Each row was made from one path, in order. Every step used is in the known rows, and no mark comes twice. Write each row's path.
Known rows
W > C: -145  219  -344  145  156  133  -133  -27  25  -26  241  -165  201  59  -250  208  12  -18
C > W > Z: -178  378  -65  95  27  316  62  78  -64  -154  -18  0  19  41  616  367  -26  -237
F > Z > R > Y: 190  157  -33  300  -144  2  56  69  405  -9  198  -122  370  232  76  -106  116  271
R > Z: 34  213  -12  201  -38  55  238  315  212  -26  -33  33  227  261  -44  -8  -39  152
C > W > Z > R > Y: -92  219  -10  260  -145  133  -60  95  275  -116  267  -1  237  38  442  -38  114  24
Z > F > C: 145  91  -492  -15  254  -79  -215  306  30  -126  58  -91  395  200  -199  213  -177  -99
Y > R > F > W > C: -57  32  -371  37  360  249  -75  -80  175  300  150  45  67  106  -194  -234  -227  -84
Y > R > Z > F > C: 317  3  -372  88  185  -140  -15  340  154  22  10  9  461  219  -153  -23  -150  -212
W > Z > F: 41  291  -60  102  248  -79  121  -30  -112  -63  -19  -145  275  -5  314  296  -131  -95
C > W > Z > F > Y > R: 114  283  10  66  130  -82  88  26  -34  233  206  -27  224  -141  603  307  88  -485
R > Z > F > C: 240  101  -421  0  220  -70  -21  454  124  -94  -99  -97  418  247  -243  95  -133  5
F > Y > R > Z > W > C: 30  391  -59  -88  89  18  29  -12  184  223  34  -317  224  91  -94  75  -22  -109
C > W: -139  203  -166  85  -56  284  -85  267  18  -38  190  51  23  -37  203  199  28  -82
Y > R > F > Z: 256  110  16  175  162  136  218  -67  225  291  -64  147  106  148  199  -40  -160  27
Z > R > F > Y: -10  175  106  48  -10  -41  31  162  303  138  154  250  214  2  89  2  38  108
Z > F > Y: 107  312  -84  0  188  -226  58  214  37  168  194  -140  317  9  29  320  66  -1
Z > R > F: -54  -4  50  166  -45  83  -33  49  276  -11  129  343  171  -63  -15  -214  -129  168
Y > R > Z: 107  94  60  300  -67  -27  239  191  243  110  108  172  280  219  74  -140  -67  -94
F > C > W > Z > R > Y: -32  179  -265  175  -68  152  -215  236  312  -229  193  -15  324  207  355  30  39  -91

Write each row's path
50  264  168  -9  -73  21  121  84  212  76  -88  -68  212  192  116  -155  -289  -27
Y > R > Z > W
-119  217  44  189  -269  254  -8  1  34  -297  63  102  145  -126  597  146  84  -308
C > W > Z > R
-88  364  -154  -91  102  172  -22  25  112  5  -94  -378  156  82  -258  56  -130  123
R > Z > W > C
192  155  27  242  -270  108  112  -26  171  -168  -20  -55  289  90  192  83  92  -37
F > Z > R
-52  219  -48  208  -25  61  42  52  347  -101  143  -59  312  342  330  -198  -75  72
F > W > Z > R > Y
2  -5  -127  35  250  176  70  75  254  289  60  284  51  248  85  -339  -362  -45
Y > R > F > W
181  173  -18  113  123  -285  51  45  77  283  348  19  368  -10  161  144  30  -276
Z > F > Y > R
-49  192  -21  60  295  210  196  -79  146  160  -137  214  39  296  506  -118  -378  -195
Y > R > F > W > Z
161  226  110  208  -50  -123  293  259  288  227  131  110  306  253  158  7  68  -139
F > Y > R > Z
-77  134  130  167  15  122  77  -70  200  -91  -37  299  158  -25  338  -82  -174  40
W > Z > R > F
-36  164  -252  21  220  320  -99  122  83  -16  -55  256  60  124  545  173  -218  -398
Y > R > F > C > W > Z
84  -35  -336  57  256  61  -189  197  261  82  109  350  244  302  -80  -74  -324  -135
Y > R > F > C
-178  364  -230  -115  144  169  -206  -124  15  -40  55  -374  139  41  -222  171  -177  33
Z > W > C
109  270  -142  -102  261  228  -39  -296  131  264  -116  -275  60  0  -65  14  -231  18
Y > R > F > Z > W > C
115  234  -410  -21  316  -31  -107  162  -44  -205  -109  -135  379  243  152  357  -213  -234
W > Z > F > C
-26  88  -35  312  -147  -81  -99  142  411  -60  412  36  395  165  -33  -201  56  233
Z > R > Y
233  39  -151  72  177  -23  251  228  144  232  -25  -52  261  171  3  -272  -186  -109
Y > R > Z > F > W
-90  228  114  255  -206  69  65  -96  86  -314  38  83  285  63  449  121  -20  -219
W > Z > R
255  37  -25  214  103  -187  223  176  119  182  113  12  362  -24  -32  -128  -48  -72
Y > R > Z > F
183  218  -45  78  194  207  215  55  202  160  -193  45  65  189  99  98  -133  261
R > F > Z
64  139  -276  -39  255  40  51  180  16  87  6  -148  202  147  -33  -37  -205  9
Z > F > W
-43  292  15  -24  216  -20  83  215  249  259  119  171  125  147  55  151  -64  180
R > F > Y
12  88  -229  43  111  147  -147  137  237  -225  -140  262  266  233  174  24  -255  -106
W > Z > R > F > C
